Each row was made from one small tree. The marks that hang from a mark follow it in brackets, in the order of their numbers. Every link used is in the known rows. Write each row's tree.
Known rows:
J412[J754[J63[J715[J845]]]]: -2.70; -2.23; -2.11; -1.88; +1.79; +1.43; -5.09; -3.02; -2.19; -1.19; -1.32; -5.05; +0.56; +5.03; +1.58; +2.67; +2.62; -1.76; -3.05
J63[J728]: -1.33; +0.40; +0.79; +1.45; -1.28; -1.39; -4.97; -0.44; -0.05; -0.92; +0.47; -0.79; +1.43; +2.44; -0.12; +0.88; +0.89; +2.46; -2.13
J63[J996]: -0.72; -1.01; -1.65; +0.74; -2.15; +0.48; -0.85; +2.00; -0.74; -1.09; +0.88; -0.36; +4.04; -0.26; +0.77; -0.85; -0.17; -0.13; -3.67
J218[J996[J63]]: -3.96; -0.02; -4.88; -0.07; -3.72; -0.66; +1.54; +4.99; -1.37; +0.45; +4.30; -1.52; +3.91; +0.62; -0.23; +0.90; +3.92; +5.71; -4.32
J412[J754[J63]]: -4.96; -4.81; -2.66; -0.59; -2.06; +1.84; -2.25; -1.86; -2.06; -0.70; +3.29; -2.81; +3.06; +7.55; +0.04; +1.30; +3.28; -0.27; -5.72
J412[J754[J63[J715]]]: -2.79; -3.70; -2.62; -0.57; +0.33; +1.95; -3.97; -2.34; -2.93; -0.61; +0.66; -2.79; -0.52; +5.28; -1.22; +1.10; +1.36; -0.48; -2.96
J754[J63[J715] J412]: -3.99; -5.48; -0.38; +0.30; +0.13; +2.31; +2.82; +0.56; -3.80; -2.22; +2.29; -0.86; -1.94; -0.85; -0.04; +0.03; +0.34; -2.53; -2.47
J268[J728]: -2.69; -0.35; -2.08; +0.71; -3.25; -0.73; -5.29; +1.74; -1.52; -2.87; +0.51; -1.71; +1.64; +0.98; +1.68; +3.05; +2.95; +0.76; -4.93
J412[J754[J63[J715 J728 J996]]]: -0.73; -0.64; +1.36; +0.60; +1.22; +1.08; -1.64; -2.92; -0.85; +2.81; -2.67; -0.67; -1.79; +5.92; -2.99; -2.16; -1.80; -1.17; +0.35
J996[J63[J715[J845] J754[J412]]]: +2.38; +1.27; -0.87; -3.31; +2.38; -0.09; +2.38; +0.43; -0.34; -0.83; +0.33; -1.69; -1.29; -4.33; +3.88; +0.33; +1.92; -2.86; +2.87
J218[J996[J63[J715 J728 J754]]]: +3.08; +5.33; -0.60; -1.36; -0.12; -2.34; -2.22; +2.19; -0.11; +3.00; -0.96; +0.45; -1.88; -1.96; -1.52; -1.36; +0.43; +4.28; +3.66
J63[J715[J845] J996]: +1.58; +1.66; -1.11; -0.63; +1.55; +0.01; -3.74; +0.73; -0.86; -1.54; -3.75; -2.50; +1.45; -2.67; +2.27; +0.58; -1.06; -1.61; -1.09
J63[J728[J268] J754 J996]: +4.74; +2.60; +2.55; +1.44; +0.64; -1.42; -1.74; -2.48; +3.85; +0.41; -2.76; +3.85; +1.23; -0.41; -0.52; +0.19; -2.97; +0.41; +2.30
J715[J845]: -2.02; -0.21; -1.90; -0.99; -0.83; -0.45; -5.34; +0.33; -0.80; -3.27; +0.27; -3.94; +4.41; +0.53; +4.05; +3.42; +3.15; +0.19; -4.58
J754[J63 J412]: -6.07; -6.59; -0.26; +0.14; -2.36; +2.18; +4.48; +1.10; -2.91; -2.59; +4.96; -1.18; +1.57; +1.30; +1.06; +0.16; +2.39; -2.26; -5.21
J996[J63[J754]]: +1.96; +0.70; -3.08; -1.67; -1.37; -1.14; -0.29; +0.90; -0.30; -0.16; +3.46; +0.69; +2.94; -0.58; +1.88; +0.51; +3.24; +2.27; -0.62
J754[J63[J715 J728[J268] J996] J412]: -1.14; -3.12; +3.49; +3.40; +2.74; +1.36; +6.01; -2.43; +0.91; +0.11; -1.98; +3.32; -3.65; -0.06; -3.05; -0.06; -4.08; -1.63; +1.68
J754[J412]: -4.01; -3.85; -0.51; +0.65; -2.42; +1.60; +1.31; +1.81; -1.19; -2.83; +4.01; -1.80; +1.51; -0.47; +1.49; +0.08; +1.27; -1.88; -3.59
J218[J996]: -3.96; -0.14; -3.27; +0.07; -4.36; +0.12; -3.41; +4.24; -1.96; -1.16; +2.62; -2.73; +3.73; +0.15; +0.24; +0.77; +2.02; +3.11; -5.27

Which tree is each row?
-0.09; -0.13; +1.87; +1.48; +1.26; -0.09; -0.31; -0.82; -1.80; +1.00; -2.40; +1.45; -1.51; +0.95; -2.10; -1.59; -2.15; +0.21; -0.03 => J754[J63[J715 J728 J996]]
+3.60; +0.94; +1.64; +1.18; +3.54; -0.92; +3.47; -2.55; +3.11; +0.43; -0.55; +3.76; -4.69; -2.26; -1.47; +1.21; -1.45; +0.67; +5.87 => J996[J63[J715 J728[J268] J754[J412]]]
+6.24; +4.58; +2.61; -0.72; +1.40; -1.13; -4.28; -0.78; +0.54; +1.56; -4.46; +1.71; -1.72; -2.74; -0.48; -3.13; -3.73; -1.40; +4.31 => J63[J715 J728 J754 J996]
+2.91; +0.63; +4.19; +1.37; +0.44; +0.17; +3.66; -1.57; +4.11; +0.32; -1.27; +3.46; -0.72; -1.54; +0.02; -1.42; -3.67; -2.95; +3.40 => J63[J728[J268] J754[J412] J996]
-1.66; +0.21; -2.15; -2.57; -3.72; +0.47; +5.88; +4.90; -0.62; +1.18; +4.95; -0.76; +1.75; -2.67; +1.47; -2.18; +2.77; +0.26; -0.45 => J218[J996[J63[J754[J412]]]]
-0.02; -1.55; +1.19; +2.66; +3.06; +0.93; -0.55; -5.25; +1.71; +1.75; -3.78; +1.64; -2.09; +6.22; -4.33; +1.06; -2.98; +0.40; +1.00 => J412[J754[J63[J715 J728[J268] J996]]]
+1.55; -0.76; +1.13; -1.76; -2.22; +1.50; +3.58; +2.06; +0.16; -0.40; +1.54; +0.50; +1.55; -3.31; +2.22; -3.91; -1.47; -5.59; +0.16 => J63[J754[J412] J996]
-0.32; +1.33; +1.07; +0.50; -1.24; -0.95; +5.85; +1.31; +3.46; +1.83; +2.13; +2.20; -0.60; -0.67; -1.04; +0.30; +0.53; +2.65; +2.61 => J218[J996[J63[J728[J268] J754[J412]]]]
+2.30; +3.14; -3.95; -2.31; -1.04; -0.99; -1.39; +3.43; -1.50; +1.36; +1.05; -0.38; +0.04; -3.54; -0.28; -0.63; +1.39; +3.35; +1.14 => J218[J996[J63[J715 J754]]]
+3.76; +0.68; +3.33; +1.12; +2.97; -0.24; -1.37; -3.36; +2.54; -1.11; -2.38; +2.50; -4.57; -2.77; -1.20; +1.06; -3.48; -1.80; +4.99 => J63[J715 J728[J268] J754[J412]]
-0.87; -2.46; -1.33; +0.55; +0.36; +1.28; +0.49; +0.69; -3.24; -0.56; -0.59; +0.66; +0.54; -0.80; -0.93; -0.75; -1.11; -0.68; -2.56 => J754[J63[J715 J996]]
+4.40; +4.05; +4.81; -2.26; +2.55; -0.15; -0.23; -0.66; +1.44; +0.88; -4.90; -0.90; -2.50; -4.32; +2.83; -3.22; -3.11; -6.12; +5.40 => J63[J715[J845] J728 J754[J412] J996]
+3.85; +2.33; +3.77; -0.23; +4.37; -0.82; -2.41; -3.92; +3.33; -1.75; -4.47; -0.12; -3.63; -2.98; +1.95; +2.60; -2.18; -3.10; +4.94 => J63[J715[J845] J728[J268] J754[J412]]
+5.20; +1.59; +4.28; +1.45; +2.86; +0.28; +1.97; -2.32; +3.27; +0.63; -3.97; +3.69; -4.16; -3.73; -1.55; -1.56; -5.70; -3.59; +5.95 => J63[J715 J728[J268] J754[J412] J996]
+0.82; +1.56; -0.98; +1.53; +1.92; -2.06; -1.88; -0.37; -0.52; +0.89; -0.20; +0.66; -1.94; +0.70; -1.96; +1.08; +0.88; +4.68; +1.51 => J996[J63[J715 J728]]
+1.50; -0.15; +1.77; +1.23; +1.09; -1.02; +5.47; -2.12; +3.78; +0.40; +2.17; +3.57; -1.13; +0.00; -0.17; +1.37; +0.40; +1.16; +3.34 => J996[J63[J728[J268] J754[J412]]]
-3.81; -3.90; -1.72; -0.42; -2.15; +2.32; +0.98; -0.88; -1.44; +0.80; +1.73; -1.56; +3.65; +6.53; -0.29; -1.24; +1.18; -1.79; -4.71 => J412[J754[J63[J996]]]
-3.32; +2.29; -1.48; +1.05; -3.09; -1.94; +0.54; +3.46; -0.06; +2.14; +2.42; -0.88; +1.98; +2.28; -1.36; +0.05; +3.01; +6.56; -1.79 => J218[J996[J63[J728]]]
+3.80; +4.49; -0.82; +0.63; +1.59; -2.43; -1.30; -0.18; +2.36; +2.19; -1.85; +2.63; -2.34; -1.81; -2.79; +1.82; -0.75; +5.71; +4.14 => J218[J996[J63[J715 J728[J268] J754]]]
-1.90; -0.58; +4.19; -0.16; +2.35; +0.97; +3.84; -0.69; -0.97; +0.38; -3.04; -1.24; -2.02; -0.46; +1.11; -1.66; -1.45; -4.33; +1.03 => J754[J63[J715[J845] J728 J996] J412]
+0.06; +2.23; -3.76; -2.43; -3.48; -1.10; +0.42; +4.17; -0.79; +1.07; +3.51; -0.54; +3.33; -1.27; +1.22; -0.58; +3.36; +3.61; -1.35 => J218[J996[J63[J754]]]
